Each row was made from one small tree. Brackets hold a mark, then the marks that hang from it, in alphabetical order. Every link used is in the known rows. Write each row's tree.
Known rows
{Q M N U}: [ 0.75 -0.29  0.57  0.01  0.93  0.00  1.83  3.29  0.60  0.21  0.98  0.73
 -0.58 -0.53  0.11  0.04 -2.48 -0.06 -1.12  0.70 -0.17 -0.16  0.45  1.32]
{M {Q N}}: [ 0.54 -0.21  0.02  0.19  0.77 -0.27  0.76  0.46 -0.28 -0.33  0.90  0.57
 -0.68 -0.31  0.18 -0.16 -1.84  0.09 -0.81  0.92  0.79  0.17  0.27  0.73]
{S {P {F Y} H {M Q}}}: [ 0.13  0.62 -0.26  1.00 -0.16  1.09 -0.49 -4.59  0.45 -0.44  0.04  0.23
  3.19 -0.98  1.02 -0.35  1.20 -0.13  0.39 -0.23 -0.94  0.66  0.21  1.49]
{Q M U}: [ 0.62 -0.19  0.24  0.09 -0.48  0.02  1.07  2.19  0.55  0.38  0.25  0.54
 -0.29 -0.31 -0.24  0.23 -1.17 -0.26 -1.07  0.42 -0.03  0.07  0.44  0.84]
{F Y}: [ 0.54  0.15  0.28  0.29 -0.28  0.56  0.05 -1.32  0.10 -0.03 -0.14  0.41
  0.50  0.03  0.23 -0.22  0.02  0.88 -0.05 -0.38  0.45  0.07 -0.12  0.07]
{P F H {M {Q N}}}: [ 0.22  0.31 -0.30  0.12  1.35  0.89  0.58 -3.28 -0.01 -0.71  0.87 -0.18
  2.73 -1.22  1.08 -0.78  0.77 -0.16  0.36  0.40 -0.96  1.08  0.23  1.46]
{P {F Y} H M S}: [-0.25  1.19 -0.25 -0.52  0.34  1.77  0.14 -6.15  0.58 -0.40 -0.44 -0.20
  4.42 -1.45  1.45 -1.09  2.32  0.24  1.16 -1.06 -1.53  1.44 -0.18  1.04]
{H {P {F Y} {M {Q N}}}}: [ 1.50  0.11 -0.03 -0.48  1.09  0.90  0.54 -4.41  0.64 -0.43  0.45 -0.05
  2.81 -0.85  0.76 -0.24  0.97  1.15  0.01 -0.03 -0.49  0.58 -0.02  1.32]
{M {Q N {U E}}}: [ 0.62 -0.36  0.01  0.60  0.95 -0.30  0.94  1.47  0.12  0.03  0.99  0.84
 -1.50 -0.33  0.90  0.24 -2.22 -0.04 -1.56  0.61  0.72  0.64  0.74  1.23]
{P H {M {Q U}} S}: [-0.48  0.57 -0.35  0.06 -0.04  0.54  0.63 -3.32  0.03 -0.44 -0.06  0.21
  2.13 -1.26  1.24 -0.58  0.80 -0.77  0.08 -0.06 -0.45  1.50  0.31  1.29]
{Y F}: [ 0.67  0.23  0.22 -0.35 -0.49  0.62 -0.32 -1.47 -0.09 -0.22 -0.47  0.00
  0.54 -0.12  0.51 -0.36  1.11  0.54  0.44 -0.13 -0.43  0.61  0.12  0.21]
{P F S}: [-0.15  1.01 -0.39 -1.04 -0.01  0.67 -0.01 -3.01  0.66 -0.04 -0.39 -0.06
  1.98 -0.84  0.54 -0.28  0.89 -0.16  0.38 -0.78 -1.12  1.07 -0.09  0.33]
{S {P H {M Q}}}: [-0.45  0.19 -0.22  1.13 -0.14  0.36 -0.41 -2.53  0.10 -0.36  0.08  0.21
  1.90 -0.68  0.75 -0.18  0.66 -0.75  0.27  0.34 -0.58  0.07  0.26  1.24]
{P S}: [-0.47  0.58 -0.15 -0.74 -0.13  0.21  0.15 -1.50  0.28  0.04 -0.49  0.20
  0.76 -0.49  0.33 -0.28  0.10 -0.20  0.23 -0.42 -0.31  0.41 -0.12  0.09]
{H {P {M {Q N}} S}}: [ 0.53  0.14 -0.10 -0.94  1.07  0.33  0.72 -3.47  0.55 -0.33  0.11  0.06
  2.14 -0.94  0.76 -0.36  0.43  0.40  0.07  0.18 -0.41  0.42 -0.04  1.18]
{Q N U}: [ 0.37 -0.05  0.41  0.28  0.99 -0.22  1.23  1.91  0.21 -0.09  0.87  0.41
 -0.83 -0.33  0.71  0.39 -1.36 -0.15 -0.53 -0.06 -0.25  0.49  0.36  0.96]
{N {Q M U}}: [ 0.58 -0.32  0.63 -0.05  0.76 -0.07  1.45  3.34  0.62  0.15  0.73  1.02
 -0.36 -0.59 -0.44 -0.08 -0.60  0.03 -1.68  0.81  0.48  0.32  0.39  0.83]
{N Q}: [ 0.05 -0.18  0.42 -0.15  1.14 -0.09  0.61  1.55  0.17 -0.16  0.54  0.60
 -0.11 -0.33 -0.25 -0.21  0.36  0.24 -0.80  0.50  0.51  0.30  0.03  0.18]
{Y {F {P {M {Q N}} S}}}: [ 1.04  0.55  0.53 -0.91  0.26  1.06 -0.02 -4.38  0.40 -0.31 -0.12  0.17
  1.50 -0.81  1.62 -0.56  1.80  1.08  0.24  0.22 -0.50  0.68  0.19  1.15]
{Y {F {P M}}}: [ 1.02  0.31  0.57 -0.59 -0.21  1.09 -0.58 -3.78  0.37 -0.15 -0.34 -0.25
  1.43 -0.35  1.23 -0.27  2.70  1.11  0.52 -0.03 -0.66  0.30  0.11  0.67]
{Y {F {P {M Q}}}}: [ 1.26  0.23  0.46 -0.39 -0.41  0.97 -0.53 -3.91  0.19 -0.24 -0.17 -0.02
  1.19 -0.39  1.22 -0.29  2.34  1.08  0.14  0.33 -0.23  0.49  0.26  0.84]
{U Q}: [-0.55 -0.01 -0.02  0.14  1.41 -0.12  0.27  0.49  0.16  0.13  0.18  0.37
  0.19 -0.04  0.39  0.09 -1.50  0.20 -0.14  0.04  0.35 -0.28  0.15  0.23]
{U E Q}: [-0.74 -0.27 -0.16  0.34  2.15  0.04  0.01  1.00  0.56  0.67  0.10  0.54
 -0.40  0.08  1.05  0.03 -1.88  0.34 -0.67  0.04  0.38 -0.48  0.45  0.45]
{H {P F {M Q} S}}: [ 0.70  0.52 -0.49 -1.18  0.47  0.70  0.24 -5.29  0.80 -0.28 -0.20 -0.24
  3.25 -1.12  0.75 -0.26  1.71  0.35  0.21 -0.28 -0.95  1.05 -0.03  1.08]
{P F H}: [-0.63  0.92 -0.46  0.00  0.53  0.66 -0.15 -2.17  0.23 -0.49  0.34 -0.52
  2.44 -0.83  0.25 -0.41  0.92 -0.74  0.66 -0.70 -1.18  1.07  0.13  0.49]
{Y {F P}}: [ 0.79  0.59  0.45 -0.58 -0.30  0.78 -0.63 -2.83  0.36 -0.21 -0.22 -0.17
  0.87 -0.22  0.82 -0.11  1.94  0.78  0.32 -0.25 -0.39  0.40  0.21  0.42]

Write each row's tree
[ 0.59 -0.50  0.46  0.17  1.52  0.14  1.63  3.71  0.91  0.65  0.91  0.86
 -1.09 -0.43  0.67 -0.02 -2.71  0.09 -1.55  0.69 -0.10 -0.34  0.70  1.49] -> {Q M N {U E}}
[ 0.38  1.06  0.48 -0.51 -0.20  0.97 -0.18 -4.17  0.91  0.05 -0.20  0.37
  1.50 -0.52  0.85 -0.11  1.06  1.04 -0.04 -0.85  0.25  0.18 -0.09  0.44] -> {F {P S} Y}
[ 0.20  0.27 -0.13 -1.03  0.55  0.49  0.24 -3.85  0.73 -0.08 -0.44 -0.34
  2.57 -0.76  0.65 -0.26  1.70  0.36  0.60 -0.37 -0.88  0.28 -0.22  0.71] -> {H {P M S}}
[ 0.73 -0.17  0.08  0.50  0.45 -0.42  1.12  1.19 -0.13 -0.32  1.01  0.75
 -1.12 -0.40  0.47  0.25 -1.99 -0.15 -1.18  0.62  0.70  0.73  0.55  1.08] -> {M {Q N U}}
[ 0.87  0.22 -0.07  0.74 -0.53  0.91 -0.53 -4.04  0.54 -0.05 -0.17  0.46
  2.22 -0.61  0.96 -0.02  1.12  0.51  0.03  0.03 -0.64  0.22  0.12  1.28] -> {S {P {F Y} {M Q}}}
[-0.37 -0.55  0.26  0.02  3.18  0.20  1.14  2.82  0.88  0.81  0.79  0.94
 -0.45 -0.23  0.88 -0.38 -3.61  0.59 -1.17  0.90  0.36 -1.18  0.53  1.15] -> {U E {Q M N}}
[-0.39  0.21 -0.19  1.27 -0.28  0.25 -0.17 -2.05  0.22 -0.32  0.17  0.32
  1.66 -0.74  0.93  0.08  0.49 -0.91  0.05  0.15 -0.62  0.45  0.44  1.48] -> {S {P H {M {Q U}}}}
[ 0.45 -0.51  0.55  0.02  1.25  0.03  1.32  3.62  0.85  0.51  0.73  1.11
 -0.74 -0.52  0.00 -0.12 -0.82  0.14 -2.06  0.80  0.54  0.20  0.59  0.98] -> {N {Q M {U E}}}
[ 0.23  0.60 -0.12  0.24  0.48  1.56 -0.01 -4.62  0.29 -0.45  0.01 -0.34
  3.64 -0.98  1.12 -0.82  2.27  0.43  0.96 -0.67 -1.23  0.98 -0.07  0.92] -> {P {F Y} H M}
[-0.15 -0.28  0.37 -0.17  2.47  0.04  1.40  2.25  0.49  0.28  0.85  0.79
  0.15 -0.36  0.21 -0.33 -3.29  0.38 -0.65  0.92  0.29 -0.97  0.22  0.95] -> {U {Q M N}}
[ 0.86  0.60 -0.15 -0.57  0.46  0.72 -0.04 -3.51  0.82 -0.28  0.06 -0.34
  2.58 -0.52  0.13  0.06  1.13  0.68  0.23 -0.88 -0.69  0.61 -0.08  0.56] -> {H {P {F Y}}}
[-0.69  0.53 -0.39 -0.17  0.20  0.67  0.36 -3.91 -0.08 -0.47 -0.13  0.11
  2.47 -1.20  1.02 -0.94  0.94 -0.56  0.40  0.17 -0.34  1.03  0.08  1.02] -> {P H {M Q} S}
[ 0.63  0.16 -0.05 -0.72  0.87  0.23  0.94 -3.08  0.63 -0.31  0.20  0.13
  1.85 -1.00  0.97 -0.03  0.41  0.23 -0.21  0.00 -0.44  0.80  0.14  1.41] -> {H {P {M {Q N U}} S}}
[-0.13  0.70 -0.10  0.84  0.04  1.25 -0.59 -4.31  0.66 -0.28 -0.15 -0.05
  3.50 -0.89  1.13 -0.32  1.80 -0.10  0.88 -0.64 -1.48  0.38  0.03  1.27] -> {S {P {F Y} H M}}
[ 1.21  0.63 -0.19 -0.40 -0.59  1.24  0.54 -5.07  0.58 -0.09 -0.36  0.55
  2.48 -1.19  1.56 -0.36  1.43  0.76 -0.23 -0.45 -0.55  1.69  0.11  1.31] -> {P {F Y} {M {Q U}} S}
[ 0.60  0.54  0.36  0.47  0.14  1.17 -0.14 -4.87  0.37 -0.41  0.44  0.15
  2.27 -0.72  1.13 -0.40  1.62  0.90 -0.06 -0.04  0.40  0.33  0.14  1.06] -> {F {P H {M Q}} Y}
[-0.43  0.50 -0.15 -0.02  0.84  0.52  1.17 -2.61  0.05 -0.57  0.43  0.37
  1.95 -1.41  1.47 -0.72 -0.04 -0.63  0.06  0.12 -0.54  1.33  0.32  1.63] -> {P H {M {Q N U}} S}
[ 0.13  0.95 -0.44 -1.28  0.49  0.53  0.06 -3.86  1.04 -0.26 -0.25 -0.39
  2.88 -0.92  0.24 -0.04  1.20 -0.01  0.44 -0.98 -1.24  0.91 -0.10  0.58] -> {H {P F S}}
[ 0.38  0.91  0.19 -0.61 -0.19  1.22 -0.42 -5.36  0.33 -0.52 -0.33 -0.12
  2.42 -0.99  1.46 -0.71  2.40  0.45  0.55 -0.14 -0.67  1.07  0.26  1.07] -> {Y {F {P H {M Q} S}}}
[-0.21  0.52 -0.44  0.83 -0.04  0.72 -0.52 -3.75  0.39 -0.42  0.15 -0.04
  2.91 -0.98  0.84 -0.21  1.27 -0.68  0.44  0.01 -1.17  0.54  0.28  1.43] -> {S {P F H {M Q}}}
[-0.26  0.47  0.26  0.05  0.63  0.76 -0.30 -3.39  0.46 -0.25  0.36 -0.50
  2.10 -0.64  0.97 -0.19  2.14  0.08  0.52 -0.10 -0.57  0.05  0.11  0.79] -> {F {P H M}}
[ 1.41  0.13  0.72  0.11  0.56  0.96  0.23 -3.79  0.50 -0.15  0.60  0.47
  1.08 -0.46  1.24 -0.21  0.86  1.63 -0.46  0.34  0.66 -0.18  0.06  1.11] -> {F {P {M {Q N}}} Y}
[-1.05  0.63 -0.22 -0.36  0.47  0.84  0.24 -3.61  0.14 -0.30 -0.42 -0.24
  2.80 -1.10  1.06 -0.93  1.62 -0.50  1.04 -0.39 -1.04  0.76 -0.11  0.75] -> {P H M S}
[ 1.13  0.12  0.11 -0.12  0.07  1.33 -0.01 -3.91  0.42  0.00 -0.25 -0.07
  2.43 -0.54  1.06 -0.37  2.11  1.21  0.51 -0.35 -0.83  0.52 -0.19  0.67] -> {P {F Y} M}
[ 0.49 -0.39  0.15  0.31  0.13  0.17  0.86  2.62  0.87  0.81  0.20  0.64
 -0.74 -0.20  0.31  0.17 -1.45 -0.13 -1.52  0.37  0.02 -0.08  0.69  0.99] -> {Q M {U E}}
[ 1.12  0.62  0.39 -0.65 -0.66  0.96 -0.21 -4.49  0.48 -0.21 -0.39  0.16
  1.42 -0.76  1.63 -0.17  2.30  0.79  0.00 -0.15 -0.46  1.12  0.37  1.13] -> {Y {F {P {M {Q U}} S}}}
[ 0.21  0.22 -0.10  0.38 -0.13  0.72 -0.64 -3.00  0.67  0.08 -0.26 -0.05
  2.24 -0.53  0.91  0.14  1.70 -0.02  0.55 -0.18 -1.48 -0.03  0.03  1.02] -> {S {P F M}}
[ 1.05  0.24  0.72 -0.03  0.00  1.12 -0.28 -4.10  0.69  0.08  0.03  0.08
  1.57 -0.27  1.09 -0.08  1.95  1.58  0.10 -0.24  0.18 -0.30 -0.11  0.66] -> {F {P M} Y}
[-0.07  1.09  0.41 -0.26  0.29  1.46 -0.10 -5.82  0.82 -0.25 -0.15  0.00
  3.14 -1.01  1.48 -0.62  2.30  0.77  0.62 -0.81 -0.34  0.44 -0.12  0.96] -> {F {P H M S} Y}
[ 0.51  0.94  0.37 -1.00 -0.42  0.93 -0.57 -3.79  0.56 -0.16 -0.51 -0.02
  1.38 -0.54  1.02 -0.30  1.92  0.67  0.40 -0.52 -0.61  0.71  0.13  0.48] -> {Y {F {P S}}}
[ 1.50  0.03 -0.08  0.09 -0.18  1.16  0.10 -4.22  0.18 -0.16  0.02  0.24
  2.05 -0.63  0.96 -0.45  1.35  1.19 -0.11  0.19 -0.14  0.83  0.01  0.94] -> {P {F Y} {M Q}}
[ 0.61  0.42 -0.22 -0.93  0.78  0.88  0.71 -4.02  0.40 -0.20  0.12  0.25
  2.26 -1.27  1.38 -0.68  0.73  0.43  0.11  0.24 -0.88  1.02  0.01  1.30] -> {P F {M {Q N}} S}
